What can hang from each mark:
K573: K314
K181: K533
K533: K81 K181 K256
K194: K256
K395: K81
K256: K194 K533 K853
K635: K181 K314 K770
K314: K635
K853: K256
K81: K395

Each row was made from one small tree. The marks that hang from a mark follow it in brackets, in the order of their numbers. Every link used is in the known rows. Write each row's tree.
In the rows, 128 means zero.
Known rows:
K194{K256{K533 K853}}: [ 92 123  89 170 125 168 136 185 120  82 108 152 159 142 118 155  95 159
 119 133 141 108  81 132  67]
K533{K81 K256{K194}}: [104 104 169 142  97 135 120 108  91 142 159 105 130 101 126 132 117 114
 155 125 105 108 139 170  95]
K635{K314}: [161 153 136 131 159 134 118 126 137 118 126  64 114 159 152 135 133 119
  99 116 163 129 166 124 173]
K314{K635{K770}}: [163 117 137 107 154 119 142 154 146 100  25 100 160 149 130 120 124 130
 179 102 158 122 130 136 155]
K194{K256}: [124 126 146 117 128 154 126 182 130 138 132 115 152 127 109 154  92 129
 133  99 159 117 158 142 130]
K181{K533}: [166 134 158 107 139 124 128 120 142 117 148 114 152 143 118 128 114 124
 111  92 138 137 143  83 143]
K853{K256{K194 K533}}: [114 144 142 212 134 129 154 148 145  68 112 143 133 170 109 156 108 135
 161 139 119  87 126 116  74]
K194{K256{K533{K181}}}: [125 127  92 123 122 145 125 174 121 128 142 175 148 142 135 151  95 137
 160 127 135 146 142 157 115]
K395{K81}: [170 136 149 125 151  86 144 148 181 104 153 106 159 138  57 147  91  94
 113  95 146 143 124 150 169]
K256{K533{K181} K853}: [134 148  84 145 152 140 144 117 133 100 134 153 168 164 153 120  92 139
 101 137 122 145  80 129 123]
K533{K81 K256}: [134 119 143 108 100 131 120 108  93 188 157  96 135  89 130 119 107  88
 134  91 117 114 158 168 141]
K533{K81{K395} K181 K256}: [135 109 143  79 108 143 115  57 110 194 207 123 146  97 130 112 102  79
  86 119 118 111 183 178 155]
K573{K314{K635{K181{K533} K770}}}: [147 136 119  94 155 100  85 174 175 111  19 145  48 133  93 112 227 158
 156 127 156 156 143  54 164]
K853{K256{K194 K533{K81 K181}}}: [105 147 121 168 113 114 163 123 116 140 143 163 137 127 157 135 119 131
 174 155  88 123 124 127 112]
K573{K314{K635}}: [165 149 130 138 175 151 105 147 144 108 106  92 116 137 102 108 137 124
 150 108 187 140 160 105 177]
K256{K533}: [153 139 110 164 146 124 138 131 139  88 133 112 146 162 129 135  98 108
 129 116 136 134 131 155 133]
K194{K256{K533{K181} K853}}: [100 131  78 139 126 165 134 171 118 109 125 185 166 143 139 143  89 165
 124 139 129 134  83 131  87]
K256{K533{K81 K181}}: [147 140  88 121 127 108 142 105 107 157 162 129 151 121 176 112 108 101
 140 131 106 170 129 165 170]
K635{K181{K533}}: [153 148 156 101 138  96 121 149 163 150 143 136  87 134  96 137 148 138
 107 103 142 153 140  75 149]
K194{K256{K533{K81{K395} K181}}}: [103 102  93 115 109 145 127 123 116 145 189 151 152 102 141 143 106 107
 109 155 120 128 157 180 129]
K533{K81{K395} K181 K256{K853}}: [111 114 128  95 114 161 127  56 107 177 188 130 162  98 135 104  99 104
  51 132 113  93 125 153 126]
K573{K314{K635{K181 K770}}}: [144 143 112 111 171 108  92 183 179 124  15 111  54 139  98 111 204 145
 154 130 168 150 151 109 185]
K573{K314{K635{K181}}}: [153 163 125 132 175 125  96 175 165 141  99 112  51 129  78 114 170 137
 152 120 191 157 154 101 180]
K533{K81}: [145 138 143 112 130 118 143 117 116 170 154  69 155 107 148 114 105  92
 113 100 129 144 146 152 184]

Which tree is each row?
[ 83 119 113 200 124 136 154 114 103  68 130 117 156 129 153 128 118 144
 116 171  98 128  50 142  81] | K256{K194 K533{K81} K853}
[144 109 160  99 121 126 134  69 135 135 194  90 154 102 124 120 126  94
  59 120 124 119 161 106 157] | K181{K533{K81{K395}}}
[142 140 128  89 136  84  99 156 170 124  40 114  44 157 145 139 222 155
 105 136 132 145 152  70 161] | K635{K181{K533} K314 K770}
[139 109 150  91  85 122 111 100  88 174 165 126 127  86 121 121 129 106
 137  90 106 120 151 109 118] | K181{K533{K81 K256}}
[155 131 119 113 172 134 100 155 159  87  17  92 117 147 120 102 171 130
 154 120 164 135 155 114 180] | K573{K314{K635{K770}}}
[167 141 152 104 140 101 133 166 152 143 115 153  86 122  82 133 149 153
 181  99 173 148 120  64 131] | K314{K635{K181{K533}}}
[151 129 134 103 153  92 135 182 168 137  19 121  96 140 105 128 158 145
 181 113 162 137 125 129 157] | K314{K635{K181 K770}}
[ 93 126 102 167 126 134 153 102 101  98 149 148 161 131 174 115 117 149
 123 179  89 152  55 143  98] | K256{K194 K533{K81 K181} K853}
[131 145 105 141 124 125 156  88 135 162 174 143 146 121 140 124 108  90
 101 141 112  98 164 135 152] | K853{K256{K533{K81{K395} K181}}}
[147 128 142  84 141 129 136  65 135 176 205  92 166 111 149 108 101  83
  61 130 127 139 171 160 197] | K533{K81{K395} K181}
[154 156 140 109 140 100 103 145 155 141 127 114  42 145 125 142 189 147
 103 125 157 152 157  62 157] | K635{K181{K533} K314}
[ 93 111 166 168 121 166 124 118 116  84 129 128 149 147 105 137 103 152
 114 131 124  83  89 134  49] | K533{K256{K194 K853}}
[ 89 113 144 122 102 152 131  94  82 156 160 147 152 105 150 112 112 146
 125 143  91 121  88 144  87] | K533{K81 K181 K256{K194 K853}}
[121 154 130 178 135 127 152 137 144  98 130 177 140 169 131 147 108 143
 169 147 110 111 128 115  93] | K853{K256{K194 K533{K181}}}
[ 83 124  68 129 103 153 143 159  87 152 140 170 161 100 164 130 106 152
 132 150 110 147  79 145 106] | K194{K256{K533{K81 K181} K853}}
[132 123 128  83 106  97  76 147 144 141  39 140  23 141 124 145 223 148
 127 124 121 117 163  86 117] | K635{K181{K533{K256}} K314 K770}
[ 98 140 133 200 112 119 161 134 120 111 126 127 129 124 135 141 124 124
 170 148  97 100 118 128  95] | K853{K256{K194 K533{K81}}}
[ 98 126 123 210 147 147 146 129 134  27 119 129 157 171 131 138 106 157
 112 165 121 115  56 132  60] | K256{K194 K533 K853}
[142 116 129  75 113  72 133 162 137 167  41 138  86  90 127 116 196 146
 189 117 128 154 109  86 157] | K314{K635{K181{K533{K81}} K770}}
[142 126 132  76 102 128 118  96  88 217 173 129 140  92 150 109 104  96
 144  98 108 142 161 165 159] | K533{K81 K181 K256}
[156 123 151 103 109 111 107 159 128 159 115 179  64 109  62 138 149 151
 204  88 162 117 132  82  89] | K314{K635{K181{K533{K256}}}}
[104  76 187 127  86 142 109  63 108 108 199 128 130  98 100 134 139 113
 101 144 101  83 152 123  70] | K181{K533{K81{K395} K256{K194}}}
[111 106 126 156 128 128 140  69 127  91 201 129 148 133 152 126 117 108
 101 185 101 133 131 179 122] | K256{K194 K533{K81{K395} K181}}
[ 76 117  80 159  99 156 141 168  91 122 121 138 157  96 144 141 108 143
 125 141 119 121  75 147  88] | K194{K256{K533{K81} K853}}
[100 104 173 150 107 159 117 112 111  72 135 159 143 141  99 136 125 168
 117 127 110  88  83  76  30] | K181{K533{K256{K194 K853}}}
[107 134 110 177 149 146 147 117 129  55 134 162 165 175 150 129 104 163
 119 171 111 139  62 131  79] | K256{K194 K533{K181} K853}
[108 124 128 124 105 149 130 104  86 170 139 108 151  93 132 112 103 114
  98 104 112 103 101 143 114] | K533{K81 K256{K853}}
[112 110 159 107  97 133 120  95  87 170 178 136 135 102 147 121 114 119
 160 132  95 133 143 170 114] | K533{K81 K181 K256{K194}}
[141 120  98 123 135 122 139  69 129 135 195 120 154 123 156 115 104  84
  85 151 113 139 151 174 167] | K256{K533{K81{K395} K181}}
[138 149 121 104 153  92 103 160 171 135  33  83  50 161 150 138 200 138
 100 138 145 139 157 126 184] | K635{K181 K314 K770}
